Every row comes from one small tree of marks. The marks that hang from a mark follow it in brackets, in alphabetical order. Every link used is in the known rows. Which tree was each row made from?
(in the rows, 128 means zero)
Known rows:
geka{zavuv{matu} zogi}: [192 101 158 172 134  86  99 157  89 172 179  95  91 114 125 100 142  77
 133 121 181  96 169  89 118  75 136 124 141 112 147 169 144 100 167 107
 140  52]
gezir{refab tusub{zopa}}: [126 112  91 118  99  98 110 154 134 105 177 121  76 159 128 132 123 118
 123 117 140 109 142 120 129 126 101  96 174  77 146 106  96 162  86 113
 142 126]
refab{gezir{sadid tusub}}: [126  79  86  64  87  65 105 131 135 158 163 112  49 164 155 114 147 124
 121 139 180 110 147 124  91 151 109  92 129 108 151 150 113 134 117  78
 184 103]
baled{voben}: [123 129 115 108 132 126 132 101 148 113 143 136 119 143 138 137 143 149
 144 133 143 133 156 155 163 116 134 128 146 131 126 128 119 105  94 146
 119 131]
benoz{sebop{matu{baled} tozu{bola}}}: [ 94 105 118 103 100 141 168 141 146 188 155  93 118 143 130  97 145 166
 171  77 132  98 173 142 157 128 156 146 134 189 134 133 195 118  93 176
  84 111]
bapup{gezir{tusub}}: [136 111  77 122 117  96 119 108 126 156 150 115  67 167 119 107 152 111
 135 119 139 123 142 138 103 133 113  86 124 108 111 111 129 125 126 117
 161 132]
tusub{zopa}: [128 114  75 145 121 144 132 139 128 133 137 130 113 144 118 126 125 110
 110 111 125 119 130 112 120 124 112 136 129 118 107 114 109 141 110 141
 132 135]
zopa{refab}: [135 124 144 107 127 106 101 112 135 143 158 124 148 153 161 144 124  89
 123 132 124 132 129 138 123 135 156 149 135 122 145 126 106 121 113 151
 109 118]
geka{zavuv{matu{sebop}} zogi}: [197 107 179 171 119  63 105 180  75 154 195  95 103  92 123  79 145  66
 135 116 193 109 190  83  97  81 123 121 144 116 144 151 149 116 157  98
 136  39]
benoz{sebop{matu}}: [141 113 186 108 135 143 158 113 125 148 124 133 143 172 134 129 135 133
 145  79 128 138 140 145 115 111 165 114  95 155 107 159 130 122 110 138
  86 117]
gezir{refab tusub}: [125 125 151  97 101  81 104 139 134 101 161 121  95 152 133 131 126 136
 133 137 140 115 137 135 131 128 126  89 174  84 162 120 112 158 106 100
 137 118]
voben{baled bapup{gezir{tusub}}}: [127 128  98 140 133 123 107  89 131 177 114 139  66 160 133 145 140 112
 153 106 195 118 165 148  73 156 137  85  92  91  98 153  91 102 135  99
 195 156]
tusub{zopa{sadid}}: [144 116  58 129 125 136 104 138 114 140 144 118 109 149 148 133  96  95
 117  83 139 124 115 134 117 127 138 141 119 118 139 110 112 148  98 167
 118 163]
voben{bapup}: [114 147 131 134 139 136 118 113 134 145 102 146 133 126 136 144 132 118
 138 113 151 122 137 108  94 127 155 125 122 118 118 150 112 121 119 119
 145 151]
baled{voben{bapup{gezir{sadid}}}}: [125 140  88  98 139 111 125  67 156 147 165 137  61 187 142 124 181 154
 165 120 166 140 172 126 102 117 163 125 138 102 126 137  89  85  80 151
 175 153]
zopa{refab{gezir{tusub}} sadid}: [141  80  93  55  88  52  63 118 124 189 163 109 100 177 200 143 107  47
 118 109 172 123 143 174  99 155 162 104 130 103 161 138 127 136 117 141
 128 133]
baled{gezir{refab tusub} voben}: [121 129 136  36 127  86 119  95 163  89 193 137  70 159 135 123 150 170
 161 149 160 141 180 151 159 138 139  89 164  98 151 139 110 128  57 157
 160 125]
tusub{zopa{refab sadid}}: [147 115  80 111 127 112  83 119 123 154 172 109 128 169 183 144  92  50
 116  95 134 128 120 142 120 127 171 157 131 106 146 111  94 142  91 196
 100 153]
gezir{sadid tusub}: [133 108  98  84 103  85  98 113 134 111 174 105  65 155 153 112 132 120
 128 140 166 100 134 125 104 145 115 106 139 109 156 136  94 142  89  93
 158 112]
zopa{refab sadid}: [153 129 132  93 131  97  73 112 123 156 162 111 143 162 189 145  97  69
 131 108 134 139 114 156 122 140 189 152 135 121 175 117 112 133 107 183
  89 149]
sebop{matu{baled}}: [125 124 121 135 130 131 148 155 127 133 144 129 127 137 118 101 169 139
 147  76 139 117 135 113 141 126 136 121 122 152 160 114 133 125 126 156
 109 123]
geka{zavuv{matu{baled{gezir}}} zogi}: [191 102 151 139 134  65 115 173 107 181 197 105 104 112  88  66 167 102
 152 126 175 103 195  77 118  95 118 125 132 126 169 169 168 104 142 152
 155  53]
gezir{refab{zopa} sadid tusub}: [140 129  93  60  88  69  83 128 139  85 191 129  51 138 151 138 145 167
 127 134 175 111 151 120 132 128 132  80 189  75 176 127  79 163  86 121
 143 108]
bapup{gezir{refab{zopa} sadid tusub}}: [150 126  76  72  92  65  88 118 135 117 196 127  20 168 139 117 174 157
 138 125 159 121 159 117 112 118 136  67 175  66 157 103  83 139  98 148
 163 110]
matu{baled{voben{bapup}} sebop}: [111 148 132 122 103 100 143 130 147 115 140 151 141 132 116 113 158 144
 160 102 173 130 203 133 127 128 122 134 149 138 134 122 130 124  72 141
 119 147]
benoz{sebop{tozu}}: [127  97 127 125 122 124 157 125 146 178 138 125 151 158 122 124 103 131
 154 122 121 115 166 152 125 113 147 148 119 177  97 147 170 122 101 120
  88 121]
gezir{refab}: [129 143 171 105 126 110 127 147 133  97 146 133 125 139 126 138 135 150
 140 131 110 139 138 116 141 116 136 119 166  98 164 110 122 141 121 134
 126 118]
tozu{bola sebop{matu{baled{voben}}}}: [ 74 145 119  87  88 158 144 121 154 123 149  92  74 145 141  98 207 162
 162  87 141 103 162 170 236 145 147 142 149 131 177 105 177  85 111 198
 116 126]
tozu{bola sebop{matu{baled}}}: [ 77 147 133  99  87 157 136 150 134 146 137  84  84 128 136  92 187 138
 148  84 122 100 127 142 193 155 138 144 137 124 180 103 186 113 145 184
 124 123]
geka{zogi}: [143 129 158 147 122 114 103 168 106 133 151 128 102 122 135 120 134 110
 146 144 160 110 153  88 133 122 132 135 119 108 131 151 106 122 144 112
 139  90]
zopa{refab{gezir} sadid}: [141 100 118  67 114  79  77 123 125 197 156 117 134 164 189 149 113  65
 120 107 145 143 135 160 102 144 177 133 120 108 161 135 128 120 134 168
 116 134]
benoz{sebop{matu{baled} tozu}}: [126  94 126 132 126 123 174 156 147 185 156 122 148 169 111  93 138 145
 174  68 135 111 175 133 131 113 161 141 111 193 134 134 171 124  95 149
  69 124]
zavuv{matu{baled{gezir} sebop}}: [140 119 151  77 129  64 149 145 121 155 177 111 148  88  89  82 149 117
 133 119 163 136 175 110 111 117 102 128 126 150 171 107 163 136 112 158
 124 101]
refab{gezir{tusub{zopa}}}: [118  67  31 108  81 102 119 148 124 168 143 126  64 161 131 124 132  94
 101 114 162 108 153 129 101 137  89  85 119 105 107 134 120 145 122  98
 172 120]
zavuv{matu{baled{gezir voben}}}: [134 114 116  65 144  86 146  89 156 160 175 126 130 116  90  98 164 147
 143 125 163 127 187 143 172 106 122 122 138 151 169 129 155  98  84 191
 121 118]
refab{gezir{tusub} zopa{sadid}}: [141  90  30  63  86  86  72 127 111 178 133 133  76 127 166 139 118 100
 109  93 197 109 152 163 102 138 144  65 123 114 136 142 131 144 132 143
 132 139]
geka{zavuv{matu{sebop}}}: [179 107 159 151 121  77 132 144 103 153 179  96 127 100 114  87 138  82
 118 102 160 126 171 120  98  87 111 120 156 133 139 131 175 122 146 110
 117  77]
bapup{gezir{sadid}}: [146 125 101 109 134 101 127 113 132 148 174 114  63 167 129 101 169 141
 141 130 129 143 135 112 101 124 125 123 117 111 137 110 115 105 120 141
 168 127]

Which tree is each row?
[134 130 101  92  90  91  95 132 134  97 157 139  75 123 135 142 134 151
 124 124 160 114 156 133 140 123 141  67 181  83 151 123 102 159 109 133
 121 109] -> gezir{refab{zopa} tusub}
[146 134  91  72  98  82  67 128 119 108 157 129  79 132 162 150 108 132
 129 102 176 117 143 155 131 123 161  71 176  85 178 115 107 167 104 157
 108 136] -> gezir{refab{zopa{sadid}} tusub}
[109 135 131 111 119 141 146 140 157 131 147 122 106 165 126 100 196 146
 170  78 137 118 156 167 214 129 149 138 132 143 177 111 153  92 120 177
  99 139] -> tozu{sebop{matu{baled{voben}}}}
[123 126 120  88 153 131 159 139 133 147 158 136 126 137 110  92 182 155
 159  94 133 138 145 106 129 141 136 120  97 153 159 129 134 123 112 190
 135 130] -> sebop{matu{baled{gezir}}}
[123 155 140  75 161 140 111  86 146 146 150 147  88 126 145 137 140 157
 166 148 196 133 162 123  71 170 152 139  79 107 131 179  67 108  99 134
 205 151] -> voben{baled{gezir{sadid}} bapup}
[124  64  30  84  74  81 112 141 133 166 178 111  32 178 145 116 143 106
 104 124 178  97 148 116  86 143  89 100 127  99 127 137  96 142  98  92
 189 111] -> refab{gezir{sadid tusub{zopa}}}
[139 112 141 101 103  63 142 127 137 134 175 114 140 110 102  97 159 127
 131 106 184 126 191 144 163  92 105 130 164 152 168 106 154 116  90 151
  89 106] -> zavuv{matu{baled{voben} sebop}}
[130 147 164  41 147  91 126 125 155 106 201 127  85 145 131 111 155 179
 151 159 131 151 141 103 113 142 140 124 148  96 178 127  98 141  80 162
 169 121] -> baled{gezir{refab sadid}}
[111 151 118  72 158 139 135  67 159 135 139 160 113 135 135 135 153 154
 164 131 170 140 181 135 118 134 163 127 112 133 110 167 107 100  73 165
 160 161] -> baled{gezir voben{bapup}}
[191 104 170 180 100  43 114 208  85 153 199  95 114 100  95  63 160  79
 140 108 188 101 207  78 111  86 100 126 154 127 174 134 167 119 150 118
 123  41] -> geka{zavuv{matu{baled sebop}} zogi}
[132 110  75  87  88  80  99 144 143  94 213 109  41 185 141 119 132 133
 123 132 152 108 139 105 114 133 104 103 181  68 168 114  74 168  66 109
 166 118] -> gezir{refab sadid tusub{zopa}}
[152  88  39  92  99  69  84 101 136 165 224  97  41 213 161 118 150  68
 125 119 149 116 142 123  85 134 131 125 137  84 136 101  62 129  68 142
 169 122] -> bapup{gezir{sadid tusub{zopa{refab}}}}
[142 112 169  48 136 109 163 119 153 153 175 131 117 179 115  86 176 170
 168  93 130 139 164 124 102 138 147 130  88 163 152 160 114 122  61 183
 129 114] -> benoz{sebop{matu{baled{gezir{sadid}}}}}
[125 167 172  52 163 117 108 108 159 120 169 147  80 136 142 149 144 183
 171 150 180 146 167 119  82 160 161 125 117  71 157 164  58 124  94 145
 206 142] -> voben{baled{gezir{refab sadid}} bapup}
[150 100  53  92 101  91  62 111 124 158 186 101 105 189 191 140  85  33
 112  95 159 101 124 159 103 146 152 130 139  99 154 120  86 153  73 161
 111 150] -> gezir{tusub{zopa{refab sadid}}}
[142 106  55  77 104 110  91 136 114 175 114 146 108 114 158 145 130 120
 114  96 169 134 147 147 110 120 158  92 118 119 132 138 139 130 145 168
 120 135] -> refab{gezir zopa{sadid}}
[142 141 135  88 130  79 123 139 140 120 191 116  61 176 126 113 176 167
 152 130 115 154 141 100 112 116 138 111 162  76 166  94 100 125 112 152
 168 126] -> bapup{gezir{refab sadid}}
[ 80 132  90  69 104 107 162 166 143 159 195  94 117  80 115  67 158 154
 165 140 154 114 200 117 135 158 111 156 139 171 147  89 208 136  87 189
 139 120] -> matu{baled{gezir} sebop{tozu{bola}}}
[109 135 143 130 113 141 140 168 139 146 129 112 121 152 120  94 184 124
 154  70 125 111 131 140 178 142 144 140 121 134 177 107 162 115 152 160
 111 136] -> tozu{sebop{matu{baled}}}
[120 151 144 103 174 160 122  88 140 158 116 157 118 113 129 148 127 143
 161 135 182 136 162 136  81 168 151 128  68 118 103 182  95 107 125 137
 184 159] -> voben{baled{gezir} bapup}
[ 87 128  83 108 135 163 144 137 126 165 169  86  87 112 164 111 144 154
 155  98 155  99 139 112 155 134 175 140 144 163 139 115 170 115 123 156
 121 135] -> sebop{matu tozu{bola}}
[143  93  24 109 104  88 113 114 130 154 197 105  23 197 129  92 157 104
 123 116 158 108 138 111  86 128  97 103 127  89 123 107  87 134  85 122
 184 129] -> bapup{gezir{sadid tusub{zopa}}}
[125 129 140 113 112  71 136 110 139 152 147 134 148 113 107 108 160 117
 143  90 198 119 203 131 137  98 129 127 159 139 166 121 138 113  86 132
 107 124] -> zavuv{matu{baled{voben{bapup}} sebop}}
[127  73  15  93  88  92  87 143 117 186 154 111  67 165 160 128 106  72
 105  89 181 108 137 146  90 139 115  89 114 101 130 127 128 154 110 126
 151 143] -> refab{gezir{tusub{zopa{sadid}}}}
[127  97  93 108 113  56 154 147 150 169 203 104 139 101 108  87 144 122
 154 108 188 104 213 140 168  96 119 147 173 181 171  87 188 112  92 141
  82 111] -> zavuv{matu{baled{voben} sebop{tozu}}}
[ 94 109 120  92  99 140 151 117 147 174 146  93 123 133 135 123 109 149
 152 132 123 100 167 152 152 130 148 148 138 161 100 143 193 123  95 149
 101 117] -> benoz{sebop{tozu{bola}}}
[ 84 124  87 115  81 100 146 183 134 146 174  86 116  90 123  85 144 147
 155 122 152 101 187 119 150 144 106 157 166 164 156  78 204 137 105 157
 116 120] -> matu{baled sebop{tozu{bola}}}
[136 125 126 107 115  74 113 133 129 133 171 119  63 181 120 117 160 134
 144 121 130 136 145 129 115 118 124  75 165  77 146 103 118 140 121 123
 160 122] -> bapup{gezir{refab tusub}}
[136 148 114 125 149 129 107  93 136 168 140 139  60 157 133 134 157 140
 164 124 184 139 155 125  67 151 147 127  96  90 113 148  75  93 126 124
 198 149] -> voben{baled bapup{gezir{sadid}}}
[125 152 180  69 120  70 153 185 143 100 186 135 140 121  95  89 161 164
 158 134 125 157 179 111 119 140 104 122 152 112 170  90 144 156  92 175
 135 112] -> matu{baled{gezir{refab}} sebop}
[138 130 170  62 134  63 133 138 143 152 181 118 138 116  82 102 155 152
 135 125 127 137 163 106 150 103 120 116 164 109 199 110 149 136 111 175
 131 103] -> zavuv{matu{baled{gezir{refab}}}}
[133  94  69 112  93  99  92 111 133 151 184 114 103 175 161 137 113  57
 106 115 145 103 136 138 109 142 130 130 142 104 127 121  80 148  85 129
 125 126] -> gezir{tusub{zopa{refab}}}
[140  85  62  89 103  96  83 138 125 207 163 114 119 175 182 148 109  52
 104  97 141 133 134 140  95 134 157 141 115 105 136 119 111 133 110 178
 123 141] -> tusub{zopa{refab{gezir} sadid}}
[142 145 127  74 107  99 104 136 143  87 176 137  82 125 138 139 148 181
 131 133 146 132 147 112 135 109 149 108 179  84 170 120  85 145 105 155
 130 106] -> gezir{refab{zopa} sadid}
[ 88 126  70 118 114 145 153 160 139 170 170  89 100 118 137  91 160 163
 161  87 158  95 156 107 163 135 147 142 156 175 162 103 183 117 118 180
 113 130] -> sebop{matu{baled} tozu{bola}}
